Known rows, with every step that occurs:
H > W > T: [-0.47  3.76 -1.96 -0.18  0.18  0.28  0.90  4.40  2.05  0.06 -0.69 -4.23
 -2.96  1.85  2.39  1.74 -0.57  1.70 -1.41  1.21  1.26]
H > W: [ 0.29  1.77 -1.49  1.40  1.85  0.38  2.07  4.49  1.53 -0.98  3.74 -4.14
 -3.89  1.39  2.27  1.16 -1.14  1.92 -2.69 -0.05  0.69]
E > K > B: [-1.03  1.11 -2.56  1.65  1.00  0.90  1.84  0.34  0.99 -0.62  3.55 -1.97
 -3.22  2.23  0.52  1.76 -1.10  2.63 -1.86  1.35 -1.59]
H > K > Q: [-0.23  1.46 -2.00  0.54  2.17 -0.11  3.21  4.05  1.12 -0.52  2.31 -1.46
 -3.40  1.61 -0.37  1.43 -1.58  2.57 -2.49  2.35  0.39]
K > Q > W: [ 0.04 -0.36 -1.46 -0.53  2.13  0.02  4.41  2.17 -0.26 -0.50  5.85 -2.14
 -2.88  0.45  1.03  1.56 -0.95  2.19 -2.59  4.64  0.06]
E > K: [-1.41  1.90 -1.31  1.65  0.87  0.78  1.53  1.58  1.63 -0.40  1.66 -2.15
 -3.02  0.71  1.15  1.04 -1.32  2.91 -2.21  0.42 -0.99]
G > W > H > K: [-2.64  2.81 -1.02 -0.94  0.57 -0.37 -2.13  3.26  0.91 -0.51 -2.34 -2.88
 -3.28  1.60  1.67  1.54 -0.41  2.16 -1.93 -2.02  0.36]
W > E: [-0.77  0.40 -1.83 -1.90 -0.21 -1.32  1.78  3.05  1.24 -0.81 -0.77 -4.75
 -3.09  0.62  1.75  1.47 -1.52  2.69 -1.69 -0.87  0.63]
W > T > K > B: [-1.13  2.38 -1.52 -0.60  0.18  1.59 -0.11  2.03  1.63 -0.24 -0.25 -2.11
 -3.17  1.87  0.02  3.35 -1.01  3.97 -0.58  2.48 -0.25]
E > K > Q > W: [-0.93  0.28 -1.56  0.61  2.38  0.25  4.07  1.02 -0.29 -0.62  5.30 -1.10
 -2.58  0.33  0.94  0.34 -0.64  1.69 -2.91  4.79 -0.91]
W > E > K: [-2.13  1.62 -1.82  0.26  0.31 -0.60  1.31  1.37  1.22 -0.87 -0.93 -2.92
 -2.67  0.58  1.53 -0.18 -1.12  2.10 -2.20 -0.38 -0.96]
E > K > G > W: [-2.14 -0.55 -2.22  1.39 -1.09  0.39  0.47  1.26  1.30 -1.24  4.44 -3.77
 -3.27 -0.80  3.49 -1.45 -0.23  2.14 -1.63 -0.29 -3.75]
Q > W > E > K > B: [-1.78  0.34 -2.70  0.44  0.98 -0.29  2.08 -0.38  0.17 -0.95  2.42 -2.22
 -2.50  1.75  0.92  0.68 -0.59  1.57 -2.09  1.82 -1.73]
B > W > H > K > Q: [-1.01  1.22 -2.14 -1.24  2.16 -0.50  1.56  3.80 -0.55 -1.03  1.77 -1.54
 -3.53  1.11  0.56  0.66 -0.45  2.41 -2.40  2.25  0.54]
H > W > E: [-0.70  1.11 -2.09 -0.64  0.88 -1.37  1.84  3.95  1.05 -1.39  0.17 -5.05
 -3.36  1.04  2.52  0.12 -1.04  1.28 -2.51 -1.08  0.69]
H > K: [-0.70  2.28 -0.86  1.06  1.46  0.19  0.89  4.45  2.47 -0.11 -0.24 -2.33
 -3.02  1.24 -0.08  2.74 -1.70  3.21 -2.08 -0.60  0.58]
H > K > B > W > T: [-1.01  2.36 -2.66 -0.69  0.08  0.14  0.17  3.62  1.44 -0.09 -0.53 -3.00
 -2.23  1.03  0.89  1.41 -0.09  2.92 -0.79  2.59  0.04]
Q > W > T > K > E: [-1.66  2.50 -2.61 -2.36  0.06  0.61  2.19  3.57  1.24 -0.03 -1.41 -0.82
 -2.76 -1.98  0.74  0.99 -0.66  3.18 -1.37  2.84 -0.68]
K > G > W > T: [-1.62  1.50 -2.47 -1.13 -2.38  0.05 -0.09  2.78  1.91 -0.06  0.29 -4.86
 -2.71  0.21  3.43  0.62 -0.09  2.32 -0.29  0.89 -1.47]
Q > W: [-0.19  0.12 -0.60 -0.37  1.42  0.32  2.66  2.32  0.77 -0.19  4.29 -3.06
 -2.66  0.04  1.49  2.66 -1.07  2.81 -2.17  2.43  0.21]

Rows:
[-1.80 -1.20 -2.60 -1.60 -1.67 -1.54  0.85  2.34  0.91 -1.51  1.21 -5.59
 -3.11 -0.63  3.57 -1.13 -0.53  1.90 -1.36 -1.37 -2.03]
K > G > W > E
[-1.51  1.23 -3.15  1.36  1.20 -0.27  1.78  0.73  0.53 -1.37  2.10 -2.74
 -3.13  2.36  1.34 -0.05 -0.62  1.10 -2.34  0.58 -1.50]
H > W > E > K > B
[-0.77 -1.02 -2.93 -1.73  0.33 -1.42  1.77  2.62  0.04 -1.61  1.86 -4.52
 -2.89 -0.09  1.78 -0.17 -0.60  2.77 -1.69  0.72 -0.49]
K > B > W > E
[-2.17  0.73 -2.06  0.16  0.67 -0.77  1.13  1.79  0.62 -1.40  0.18 -2.99
 -2.49 -0.67  1.80 -1.64 -0.52  2.35 -2.36  0.37 -1.39]
B > W > E > K
[-1.68  2.05 -1.05 -1.20  1.48 -0.26 -1.14  4.18  0.41 -0.77 -0.90 -2.36
 -3.19  0.68  1.06  1.63 -0.27  3.07 -1.95 -0.68  0.77]
B > W > H > K
[-0.90  0.06 -1.70 -0.83 -0.19  0.13  0.29  3.31  0.89 -0.84  2.38 -2.71
 -3.59  0.46  1.96  2.54 -0.45  2.94 -1.04 -0.90 -1.41]
W > H > K > G
[-2.39  1.99 -2.52 -0.19 -2.23  0.26 -0.27  1.81  1.89 -0.15 -0.18 -3.96
 -2.46  0.18  3.37 -0.43  0.14  1.88 -0.56  0.99 -2.29]
E > K > G > W > T
[-0.65  0.21 -0.43 -0.52  2.46  0.85  3.05  2.24 -0.05 -0.72  4.33 -1.10
 -2.98 -0.29  0.40  1.58 -0.91  2.99 -2.45  5.10 -0.15]
T > K > Q > W
[-1.06  2.85 -1.71  0.17  0.86  1.58 -0.10  2.52  1.51 -0.61  0.36 -2.30
 -3.41  2.13  0.53  2.47 -0.66  3.04 -1.11  2.40 -0.17]
H > W > T > K > B
[-1.76  1.92 -3.30 -2.31  1.07 -0.85  2.13  3.61  0.12 -0.32 -0.51 -0.78
 -3.06 -0.68  0.92  1.08 -0.44  1.80 -2.32  0.22 -0.30]
Q > W > H > K > E
[-1.44  4.16 -0.21 -0.25  0.75  1.66 -0.88  4.39  2.26 -0.38 -2.38 -2.57
 -3.22  0.64  1.15  2.03 -0.74  3.39 -1.27  1.67  0.77]
H > W > T > K
[-3.13  1.51 -2.01  0.41 -0.26 -0.83  0.26  0.88  1.11 -1.13 -1.25 -3.47
 -2.59  0.26  2.41 -1.80 -0.65  1.47 -2.33 -0.96 -1.80]
G > W > E > K
[-1.59  0.79 -2.97  0.57  0.56 -0.23  1.72  0.16  0.70 -0.99  1.46 -2.60
 -2.92  2.10  0.81  0.81 -0.96  2.02 -1.85  0.65 -1.57]
W > E > K > B
[-1.57  2.76 -0.26 -1.32  0.23  1.53 -1.05  4.12  1.79 -0.41 -2.04 -2.45
 -2.82 -0.97  0.85  1.50 -0.57  4.74 -0.75  2.63  0.27]
B > W > T > K
[-1.36  1.49 -1.91 -0.66  1.65  0.07  0.18  1.46 -0.04 -0.47  1.38 -1.69
 -3.03  2.77  0.33  3.27 -0.43  2.11 -1.76  0.98 -0.01]
Q > W > H > K > B
[-2.40  2.19 -3.72 -2.04  0.13 -1.00  0.87  3.79  0.54 -0.54 -1.62 -1.66
 -3.44 -0.49  1.56 -0.01 -0.42  1.75 -2.19 -1.35 -0.81]
G > W > H > K > E
[-1.09  0.62 -1.36 -3.17  1.41 -0.35  1.63  1.49 -1.72 -0.59  2.90 -2.48
 -3.44  1.38  2.11  2.41 -0.12  1.96 -2.08  2.69  0.97]
K > Q > W > H
[-2.05 -0.01 -1.86 -2.53 -1.36 -0.28 -1.22  1.73 -0.43 -1.10  2.22 -4.66
 -3.99  0.49  4.13  0.99  0.21  2.33 -1.05 -1.40 -1.31]
K > G > W > H
[-2.29  2.79 -3.05 -2.07 -0.82  0.45  0.96  3.79  1.68 -0.26 -2.50 -1.72
 -3.17 -1.83  1.33 -0.19 -0.62  3.12 -1.21  1.30 -1.19]
G > W > T > K > E
[-0.81  2.94 -1.47 -0.46  1.55  1.06  1.82  3.96  0.95 -0.74  0.60 -1.68
 -3.57  1.14  0.62  0.96 -0.82  2.69 -1.87  4.14  0.57]
H > W > T > K > Q
[-0.39 -0.73 -0.75 -0.11 -0.25  1.69  1.11  3.18  1.69 -1.13  4.24 -2.63
 -3.84 -1.29  1.56  2.32 -1.11  4.67 -0.81  1.01 -2.19]
T > K > G
